What can hang from each mark
j620: j763
j949: j182
j854: j68 j258 j373 j857
j842: j450
j625: j450 j763
j373: j854
j68: j966
j857: j854
j450: j620 j625 j842
j258: j966
j731: j854 j966
j902: j397
j763: j620 j625 j902
j966: j68 j258 j373 j565 j857
j182: j902 j949
j565: j397 j854

Every row comes from one small tree of marks. The marks that hang from a mark follow it in brackets, in the order of their numbers. Every link used is in the known rows. Which tree was each row made from?
(in the rows, 128 means zero)
Known rows
j620[j763]: [122 113 190 119 103  63 140 153 131 149 120 118 166  91 125 161  80 149
 162  85 113 119 140 100 124 156 113 120 135 164 112 151 123 141 124 170
 122 118 130  97  95]
j966[j258 j565 j857]: [100 110 149 102 119 120 130 138  97 133 118 128 143 114 127 125 107 162
 141  79 126  74 120 132 146 184 133 129 119 155 101 168 133 140 119 125
 144 132 107  83  86]
j731[j854[j857] j966[j258 j373 j565]]: [ 83 103 164 114 100 147 150 152 156 117 131 138 160 141 129 133 102 165
 106  54 112 102 125 141 140 202 147 132 120 169 116 161 131 116 117 114
 131 133  78  96  92]
j842[j450[j620[j763[j902]]]]: [ 97  95 185 122  84 121 131 155 110 160 103 127 206  84  73 186  98 138
 148  88 101 103 160 107 131 142 106 118 110 159 127 166 114 131 117 148
 109 105 146  93  91]
j842[j450[j620[j763[j902]] j625]]: [106 101 187 127  94 125 132 145 101 165 102 122 208  76  67 204  99 117
 132  86  95  84 174 108 117 142  93 104 109 165 135 164 117 126 117 150
 118 112 154  90  82]
j68[j966[j258 j373 j565]]: [102 118 162 107 143 101 149 156 114 125 115 153 156 124 138 119  99 169
 122  85  89  79 110 133 138 185 123 158 107 152 105 165 135 122 122 126
 145 117  98  82  87]
j182[j902[j397] j949]: [103 125 152  81  98 141 149 120 121 140  87 133 198  91 114 179  70 152
 178 102  92  90 147 124 141 157 159 141 138 156  90 150  85 135 135 131
 152 113 127  83 119]
j450[j620 j625[j763[j902[j397]]] j842]: [126 110 195  83  82 137 140 124 106 175 110 132 199  57  86 209  92 122
 126  94  74 103 183 124  83 162  96  86 123 173  95 149  96 120 137 141
 187  88 138  60  67]
j450[j620 j625]: [128 137 175 110 123  97 147 128 105 166  93 125 180  80  97 193  94 134
 150  75 100  92 148  96  99 160 118  99 133 173 125 141 111 132 131 152
 149 116 149  79  92]
j731[j966]: [118 119 190 106 107  85 150 151 135 147 108 116 163  98 142 172  84 143
 156  84 106 113 143  91 125 169 146 138 151 166 106 144 111 134 118 143
 140 121 136  91 127]
j258[j966[j857]]: [122 128 176  99 111 102 143 138 107 151 102 116 137 119 144 165 117 161
 162  88 133  99 132 114 139 174 125 131 141 156 100 159 109 148 116 155
 131 121 141  95 120]
j565[j397 j854[j68]]: [141 105 180  97  67  83 156 143 122 138 107 140 183  76 136 141  96 150
 191  91  95 123 129  86 107 137 170 111 148 177 122 174 104 149 129 137
  96 133 111 100  76]
j842[j450[j620 j625]]: [110 133 174 114 115 116 142 124  98 161  87 123 192  82  84 198  96 125
 160  74 102  94 151 102 111 141 117 109 125 169 130 159 111 133 122 132
 119 124 159  85  97]
j625[j450[j842] j763[j620]]: [124 113 193  83  92 114 136 150 122 155 125 135 162  87 117 179  95 119
 175  94 116 131 178 118 116 135  99 102 142 160 104 176  88 126 141 147
 163 107 138  75  95]
j68[j966[j373 j565[j397 j854[j258]] j857]]: [114  98 174  95 100 144 160 148 129 109 117 170 148 118 138  97 126 176
 120  56  95  94 128 142 132 176 125 122  94 166 109 209 126 134 109 108
  98 131  98  66  65]
j857[j854[j258 j373]]: [110 130 175 104 148 111 174 154 156 133 107 148 179 107  98 152  60 181
 177  77 114 105 126 121 118 175 130 116 118 177 110 163 128 115 120 133
  84 125  97  61 102]
j373[j854]: [125 121 176  95 103  70 162 140 132 134 105 121 158  85 131 172  82 156
 182  71 107 109 130 110 129 156 153 134 131 173 114 151 134 134 123 138
 115 122 118  82 107]
j857[j854[j68 j258[j966] j373]]: [120 134 180 103 138 103 174 167 153 131  95 145 181 123 114 154  78 196
 183 108 122 100 115 113 111 170 148 107 138 172 119 148 116 125 130 152
  81 125  93  81 113]
j258[j966[j68 j565[j397] j857[j854[j373]]]]: [134 113 170 122  90 113 147 141 113 112 105 145 147 137 108 141 136 186
 131  98 115  91 109 130 138 178 149 106 118 167  91 161 122 150 113 136
 101 132  80  91  57]
j625[j450 j763[j620 j902[j397]]]: [123  87 189  93  59 167 144 160 134 156 116 134 181  89 104 202  81 125
 174 106  96  98 179 125 145 138  85 105 132 160  97 186  96 128 135 143
 169  95 109  79  83]
j68[j966[j258 j373 j565[j397 j854] j857]]: [108  98 163 100  97 144 153 140 111 112 115 169 141 120 137 105 137 162
  97  62  87  86 111 151 141 176 127 145  93 156  98 197 124 141 110  93
 118 133  93  81  55]
j373[j854[j258[j966[j68 j565 j857]]]]: [110  98 153  89  99 114 146 152 115  96 110 123 124 119 140 138 124 187
 154  69 131  68 116 139 141 186 148 108 115 159 107 159 152 148 116 150
 103 128  93  83  92]
j258[j966]: [123 131 187 101 118  75 146 147 121 149  98 116 157 112 150 172  98 160
 181  92 121 107 131  97 131 171 128 137 142 169 109 148 111 147 119 167
 120 121 132  95 120]
j949[j182[j902[j397]]]: [112 113 163  84  88 116 157 120 122 136 107 124 204  89 129 183  58 178
 163  94  87 112 151 108 148 181 144 138 135 164  84 150  96 127 119 132
 151 115 103  75 109]
j258[j966[j68 j373 j565]]: [117 116 161 124 109  87 137 146 107 112 121 131 152 137 129 133 112 167
 154  98 111  85 113 119 132 187 146 130 136 156 106 149 139 149 118 167
 128 105  91 111  76]
j258[j966[j373[j854] j565]]: [113 128 182 119 103  85 157 139 140 107 109 130 151 132 135 147 113 174
 153  82 117  92 117 133 137 181 150 139 117 174 120 149 143 146 121 144
 114 119  84  93  85]
j902[j397]: [124 121 178 101  94 100 154 129 131 149 102 124 168  89 126 173  74 157
 182  89  92 116 129 107 121 163 131 130 140 169  96 152 116 141 127 140
 138 110 118  81  97]
j68[j966[j258 j565[j397 j854[j373]] j857]]: [114 107 178 101  99 129 160 152 119 128 112 169 160 122 127 112 128 168
 109  68  98  84 113 149 137 170 125 130 100 162 100 196 110 140 118  97
 103 146  90  68  75]
j857[j854]: [125 124 167 103 127  86 159 135 129 136  96 122 166  89 119 173  78 152
 174  81 107 116 129  97 129 163 145 141 119 176 104 144 130 133 116 138
 122 127 123  88  97]
j625[j450[j620 j842] j763[j902]]: [121 103 198  70  85 125 134 146 106 174 109 139 198  74  99 188 102 126
 153  93 104 119 196 118 114 141 107 106 124 159 108 182  86 112 134 144
 178  92 143  70  90]
j68[j966[j258 j373 j565[j854[j857]]]]: [100 111 160  98 124 138 162 154 135 115 123 151 160 130 137 116 115 159
 124  49 115  82 107 152 135 182 125 144  95 153 111 186 135 129 118 127
 103 132  96  87  85]
j763[j620]: [119 121 165 113 113 101 143 152 119 149 114 130 156  99 111 169  89 143
 185  88 107 106 136  96 124 161 125 115 143 167 117 150 113 138 129 153
 131 111 133  82 105]
j857[j854[j258[j966[j68 j565]] j373]]: [112 117 165 112 135 108 158 163 141 104 104 141 166 135 110 140  94 193
 160  90 124  81 110 126 126 192 138 110 111 174 106 148 142 137 118 157
  84 128  72  80  84]
j857[j854[j68]]: [135 121 160 104 116  77 161 144 121 135  95 126 177  86 117 162  75 159
 184 104 106 113 121  88 117 149 173 127 139 169 112 139 125 130 129 142
 123 125 116 102  96]
j258[j966[j68]]: [130 115 166  99 108  73 141 152 102 136 104 116 149 108 145 168 103 157
 180  96 112  99 122  97 127 171 139 131 150 157  99 142 121 149 118 177
 121 110 124 108 109]
j763[j620 j625[j450[j842]] j902[j397]]: [127  94 177  75  84 181 145 134 116 157 105 139 178  81  94 198  91 113
 175  97  73 104 174 132 117 152  84 111 128 170 110 180  89 103 130 134
 160  96 138  60  90]
j182[j902]: [107 124 162  88 121 100 151 130 103 143 109 128 188  95 129 161  76 153
 185  92 117 100 150  98 142 160 149 141 141 161 108 158 110 136 122 155
 131 113 124  78 119]
j854[j68[j966[j565[j397]]] j258 j373 j857]: [136 117 191 100 114 106 157 186 145 143 127 162 186 128 131 102  98 219
 169  96 117  91 122 118 116 161 143  76 137 162 127 199  98 109 142 152
  75 132  88  56  96]
j854[j373 j857]: [124 138 183 111 119 103 159 153 143 162 132 131 178 123 107 150  80 169
 188  76 138 105 131 125 122 168 132 101 150 157 113 177 107 118 131 158
  92 115 116  76 117]
j966[j68 j373 j565[j397 j854[j258]]]: [113  85 159 103  85 126 148 145 128  93 131 163 167 104 119  99 103 168
 163  63  91  97 122 126 115 177 148 102 114 175 115 193 144 147 112 132
  79 119  68  83  35]
j373[j854[j258[j966[j565]]]]: [106 116 183  93 116  91 153 155 147 109  99 122 153 116 151 150 102 189
 177  71 129  84 125 120 135 183 137 121 108 185 127 154 143 146 121 155
  92 137  92  71 102]
j731[j854[j258] j966[j373 j565[j397] j857]]: [ 97  91 181 112  78 151 147 143 150 110 124 157 148 128 130 114 113 184
 103  61  92 112 144 132 135 196 145 110 119 183 114 183 121 123 109  95
 125 135  80  75  72]
j966[j258 j565]: [100 112 159 105 126  95 134 146 111 133 114 128 164 105 132 132  89 161
 160  84 115  82 120 115 137 182 134 136 119 168 110 157 135 139 123 140
 134 130  98  83  85]
j857[j854[j258]]: [112 117 165  91 142 108 162 147 141 127  96 132 166  87 122 160  68 170
 182  72 111 108 130 104 126 172 131 126 111 179 108 157 137 124 115 139
 101 128 114  70  98]

Write each row's tree
[109 122 190 130  99 104 136 134 112 157  97 118 193  79  78 201  98 123
 137  75 103 102 156 106 109 134  93  96 118 166 133 155 116 140 124 149
 112 124 157  94  84]
j842[j450[j620[j763] j625]]
[118  93 176 105  93 126 137 174 119 155 134 127 175  89 105 175  83 129
 173 100 107  91 169 104 137 157 103 105 137 162 103 167 111 127 131 161
 150  99 122  85  94]
j625[j763[j620 j902]]
[109  95 177 113  96 150 134 159 104 156 127 120 190  83  86 199  81 100
 166 101 104  76 185 113 135 140  88 102 128 166 116 181 112 123 123 145
 128 115 140  87  91]
j842[j450[j625[j763[j620 j902]]]]
[124 103 172 100  83 123 157 155 153 105 136 154 166 113 122 102 104 210
 180  76 118  95 116 136 118 164 171  75 130 169 137 193 133 120 134 137
  67 120  66  68  58]
j966[j373[j854[j68 j258 j857]] j565[j397]]
[121 101 188  96 104 117 133 144 108 161 114 128 193  70  82 178 102 124
 126  82  84 110 168 115  96 162  85  96 118 169 119 151 106 108 127 167
 144  96 159  77  80]
j450[j620[j763[j625 j902]] j842]
[113 117 163 106 117 105 166 180 140 141 120 153 183 138 125 119  93 195
 132  85 111  90 106 133 127 173 153 116 127 160 124 167 113 101 144 126
 116 146  78  88 109]
j731[j854[j68[j966[j258 j565]] j373 j857]]
[126  87 191 108  81 135 147 148 135 147 117 115 186  80 107 182  70 132
 149  90  79  94 150 121 130 163  77 111 125 169 102 164 123 120 122 166
 133 105 126  91  79]
j620[j763[j625 j902[j397]]]
[121 129 173  99 125 116 165 174 149 153 136 144 187 119 106 125  67 195
 206  90 142  94 127 122 106 163 149  73 162 153 128 184 108 107 142 162
  73 114 102  70 120]
j854[j68 j258 j373 j857]
[ 95 104 158 107 119 141 145 141 124 112  98 124 141 116 125 152 114 154
 101  73 117  84 120 129 148 191 148 145 104 162  91 144 137 140 108 103
 150 143 102  88  92]
j731[j966[j258 j565 j857[j854]]]
[124 109 190 106 105  97 133 136  98 175 114 133 193  64  77 195 105 123
 115  89  85 103 183 111  78 167 100  95 117 172 127 141 106 116 128 160
 156  96 155  68  75]
j450[j620[j763[j902]] j625 j842]
[131 136 173 107 138 107 178 149 126 143  96 147 155 118 107 161  97 169
 126  83 107 103 121 131 135 163 131 143 113 152  89 160 115 114 117 116
 124 126 128  75 117]
j68[j966[j857[j854[j373]]]]
[126  99 184  91  82 146 140 136 112 164 131 132 178  66  93 204  86 110
 144 106  76  98 184 125  94 165  88  89 133 173  94 153  99 120 137 142
 176  91 127  59  72]
j450[j625[j763[j620 j902[j397]]] j842]
[108 121 172  87 126 122 145 149 119 141 106 125 136 119 147 153 107 178
 170  78 136  90 134 121 135 184 112 117 132 159 105 171 116 140 114 153
 109 122 133  77 122]
j854[j258[j966[j857]]]
[ 90  99 170 102  97 131 145 158 150 127 117 120 164 125 143 147 101 163
 123  52 121 101 129 123 140 195 148 128 121 178 115 155 125 125 121 123
 131 149  93  93 107]
j731[j854[j857] j966[j258 j565]]
[111 118 170 107 125 119 146 174 140 125 132 133 163 150 121 125 103 201
 178  79 153  74 116 138 125 194 129  82 136 157 115 175 127 132 126 183
  71 119  82  76 103]
j854[j258[j966[j68 j565]] j373 j857]
[121  97 192  95  80 142 139 130 121 161 106 130 197  67  77 192  97 130
 122  85  65 114 161 127  91 162  80  94 116 170 106 146 102 115 130 155
 154  88 146  70  69]
j450[j620[j763[j625 j902[j397]]] j842]
[125 106 162  85 113 100 163 168 121 116 104 139 148 104 142 119 106 195
 147  82 113  74 119 126 132 160 164 115 117 154 120 168 139 122 133 124
 121 136 107  72 110]
j373[j854[j68[j966[j565 j857]] j258]]
[120  96 202  89  61 134 138 133 122 170  95 144 197  73  82 203 105 138
 133  96  79 127 179 129 100 146  95 110 111 161 113 163  89 123 132 140
 167  84 135  64  73]
j625[j450[j620[j763[j902[j397]]] j842]]
[130  87 205  80  74 143 143 133 128 155 113 127 187  72 107 189  82 118
 149  93  78 116 180 135 116 148  72 116 121 166 107 182 101 105 126 152
 153 102 137  75  79]
j620[j763[j625[j450[j842]] j902[j397]]]
[ 94 115 157 110 108 139 156 140 123 126 124 149 165 126 101 114 105 151
 132  63 131  76 115 154 135 184 137 123 112 161 106 181 129 144 120 108
 109 140  85  82  80]
j966[j258 j565[j854[j373]] j857]
[123 109 177 111 112 108 152 160 140 104 104 155 166 128 116 136 108 203
 159  93 108  93 111 121 125 185 138  98 111 183 107 162 129 142 115 149
  71 131  62  72  60]
j857[j854[j258[j966[j68 j565[j397]]] j373]]
[122 104 157 105 103 121 141 154  94 125 118 168 146 122 136  94 130 189
 111 108  85  80 103 135 135 167 147 127 126 140 104 185 115 124 128 107
 141 119  94  86  64]
j854[j68[j966[j258 j373 j565[j397] j857]]]
[127 105 186  68  85 172 146 118 110 167  84 139 200  73  87 203  98 123
 153  85  70 108 174 130 106 150  92 109 120 169 110 175  86 102 130 132
 171  92 146  62  87]
j763[j625[j450[j620 j842]] j902[j397]]
[100 103 156 111  88 133 155 148 128 100 123 142 141 123 119 121 116 167
 105  88 108  74 107 151 135 178 184 128 136 143 112 151 141 130 127  96
 145 118  78  97  86]
j731[j966[j258 j373[j854[j68]] j565 j857]]
[140 119 163  93 114  84 156 160  95 155 103 133 151 100 141 142 102 167
 153 105 104  96 126 103 127 147 152 131 150 138 104 162 107 122 131 141
 149 120 147  96 126]
j854[j68[j966[j857]]]
[123 131 185  78 103 101 141 125 106 167  88 142 178  83 105 183 107 140
 167  80 105 133 164 109  99 144 129 116 130 164 121 163  86 123 133 136
 159 104 152  68 100]
j625[j450[j620 j842]]
[117 108 168 117 101 101 151 152 122 122 126 133 154 110 123 153  90 144
 140  87  89 105 128 112 118 177 156 135 158 145  96 146 128 130 115 142
 139  94 115 107 101]
j731[j966[j68 j373]]
[112  82 149 101  77 150 145 136 114  93 134 163 146 111 114  91 122 167
 143  59 102  88 122 143 125 180 145  96 113 162 106 203 141 147 109 119
  87 120  78  85  35]
j966[j68 j373 j565[j397 j854[j258]] j857]
[123  93 189  93  75 124 147 152 130 157 122 121 188  80 122 179  67 145
 167 102  91 101 161 117 135 161 108 119 134 165  83 170 114 131 127 149
 155  97 107  85  85]
j625[j763[j902[j397]]]
[132 108 186  90  75 113 154 137 138 143 119 132 170  91 137 150 108 151
 190  52 120 125 136 107 122 152 139 106 130 178 116 194 106 146 117 147
  73 134 120  84  82]
j565[j397 j854[j857]]
[123  95 189 112  78 150 143 144 131 155 101 122 198  76  79 196  87 134
 130  82  73  94 150 119 117 159  72  92 116 168 109 151 114 123 129 164
 147  96 136  87  72]
j450[j620[j763[j625 j902[j397]]]]
[ 95 109 166 106 117 127 158 143 146 106 126 151 175 114 118 108  84 160
 166  57 115  94 130 130 120 185 136 121 107 178 125 182 147 138 117 133
  92 125  84  80  70]
j966[j373 j565[j854[j258]]]
[135 115 185 107 126  93 170 176 144 121 100 170 187 112 119 118  89 212
 151 106  89  98 113 108 115 159 155 105 111 178 120 171 115 114 132 126
  90 139  76  60  78]
j857[j854[j68[j966[j565[j397]]] j258 j373]]
[118  94 167 104  81  87 155 155 128 129 109 122 160  97 137 173  85 141
 139  71  83 123 137  93 123 173 165 137 150 172 101 133 123 128 117 133
 146 127 115 112 113]
j731[j854 j966[j68]]
[134 117 168 122  86 118 145 132 116 109 100 148 149 133 122 126 139 191
 134 113 112 100 110 120 136 171 167 113 124 165 111 163 120 146 119 128
 117 126  84 103  51]
j258[j966[j373 j565[j397] j857[j854[j68]]]]
[127  98 175  91  96 146 153 138 122 150 108 118 185  82 114 179  67 134
 173  91  76  86 145 116 132 170 102 124 132 173  99 169 118 114 120 149
 139 106 125  82  94]
j763[j625 j902[j397]]
[130 115 164  84 146  90 174 170 131 130  85 142 171  88 137 151  74 184
 170  95  93 104 119  95 117 153 148 133 119 164 112 151 125 112 129 140
 112 129 122  78 117]
j857[j854[j68[j966] j258]]
[139 120 169 101 116  78 150 172 117 145 115 125 173 117 146 128 102 181
 167  96 126  90 121  99 127 156 160 114 138 152 123 165 114 122 139 165
 126 131 121  94 114]
j854[j68[j966[j565]] j857]
[110 107 142 112 128 133 156 151 123 107 121 147 156 125  84 121  92 186
 145  77 125  76 114 141 131 187 146  99 111 158  97 166 147 125 117 129
 101 126  78  73  73]
j966[j68 j565 j857[j854[j258 j373]]]
[103 128 179 100 135 114 153 151 141 131 113 142 153 126 139 144  89 180
 174  85 116 100 128 124 124 189 115 126 133 165 115 168 122 131 116 159
 100 105 110  79 107]
j854[j258[j966[j373]]]
[123 104 162 100  87 108 145 150 121 114 116 114 158 126 143 144 127 153
 171  62 146  89 117 118 132 178 149 113 123 165 113 164 133 163 117 178
  87 136 103 113  88]
j258[j966[j68 j565[j854[j857]]]]
[144 116 179 111  96  96 149 162 122 134 126 154 170 124 139 107 118 195
 150  99 102 102 116 113 124 157 158 105 138 153 122 188 108 118 135 149
 112 116  99  88  76]
j854[j68[j966[j373 j565[j397]]] j857]
[125 123 202  75  92 104 137 136 116 167 103 135 182  79 110 182 102 131
 157  83 114 137 179 116 104 132 108  99 133 159 104 170  85 124 140 144
 173 105 145  75  91]
j625[j450[j620 j842] j763]
[117 113 150 120 102 112 134 138  94 112 124 132 131 143 124 126 131 168
 134  93 123  77 113 135 141 190 144 123 135 143  96 159 137 149 115 154
 137 105 100 111  76]
j258[j966[j68 j373 j565 j857]]
[122 116 181 123  95  90 136 135 122 128 126 149 168 114 123 117 102 172
 159  92  95 110 129 111 130 173 143 119 128 177 116 178 123 138 120 136
 119 116  89  82  52]
j966[j373 j565[j397]]
[128 102 183  86  81 180 152 133 121 161  81 132 201  82  89 207  88 128
 161  82  77  88 163 123 131 147  86 106 120 166 114 180  98 111 128 140
 163 100 136  77  87]
j763[j625[j450[j620]] j902[j397]]
[118 113 192 112  89  95 155 170 153 128 110 160 190 135 133 118  96 215
 166 103 105 110 124 109 116 177 156  86 138 197 138 170 104 128 136 139
  84 146  60  80  82]
j731[j854[j68 j258[j966[j565[j397]]] j373]]
[118  96 197 116  67  89 142 148 145 128 107 132 172 105 148 149 102 162
 128  74  85 130 146  87 133 175 159 128 129 201 118 153 110 138 116 118
 137 151  94  91  84]
j731[j854 j966[j565[j397]]]
[129 119 177  82 113 136 142 135 112 150 109 132 160  90 110 180  96 110
 182  82 100 116 163 117 114 143  94 106 141 167 120 175  92 109 133 146
 148 116 155  72 103]
j763[j620 j625[j450[j842]]]
[121 103 154 109 102 140 149 138 125 103 116 163 157 113 106  99 109 200
 147  97 105  96 117 127 126 172 163  94 117 168 115 184 134 128 120 111
 104 123  74  78  41]
j966[j373 j565[j397] j857[j854[j68 j258]]]
[121 120 181 121  88 117 133 130 112 126 117 143 138 140 137 125 141 182
 134  95 118  97 125 130 143 185 132 118 127 165 107 181 112 152 112 138
 122 118  99  89  64]
j258[j966[j373 j565[j397] j857]]
[ 98  99 125 112 113 133 132 137  86 110 135 146 132 127 107 105 114 162
 124  84 108  65 104 152 141 191 143 126 128 135  91 170 150 135 117 123
 145 104  86 100  58]
j966[j68 j258 j373 j565 j857]
[122 128 168 101 119 112 155 132 117 133  86 118 136 116 133 179 117 161
 150  84 128 104 124 115 142 173 132 139 117 165  93 145 120 146 109 141
 124 130 132  97 108]
j258[j966[j857[j854]]]
[109  92 181 111  71 175 139 146 116 155 120 123 192  78  81 213  77 106
 161 102  85  80 176 123 131 141  79  99 127 167 103 176 108 130 127 132
 137 106 127  81  79]
j842[j450[j625[j763[j620 j902[j397]]]]]
[106 119 153  95 137 131 156 147 102 139 114 154 129 120 132 132 109 163
 115  79  92  85 113 149 140 180 114 157 121 131  87 175 123 116 117 110
 147 107 128  82 105]
j68[j966[j258 j373 j857]]
[111 104 171 102 105  94 128 144 111 133 114 141 162  98 140 126 104 170
 159  87  99  93 120 110 137 175 133 123 118 178 110 173 121 144 121 132
 121 134  91  74  61]
j966[j258 j565[j397]]
[146 120 184 118  95  87 152 164 108 147 118 159 169 124 122 109 116 194
 136 115 101  90 120 116 125 152 157 103 142 153 111 183  95 124 137 124
 125 130 102  78  88]
j854[j68[j966[j565[j397] j857]] j373]
[124 117 199 112  88  97 140 147 131 159  94 131 179  92 100 190 101 143
 151  77 114 119 158 107 123 134 100 103 123 157 127 163 103 138 133 161
 144 112 140  92  89]
j625[j450[j620[j763]]]
[117 106 176 111  83 105 153 156 130 125 121 163 195 108 111 105  99 169
 161  95 102  92 110 123 112 159 166 103 132 175 126 181 113 145 135 117
  87 142  62  87  54]
j966[j258 j565[j397 j854[j68 j373]]]
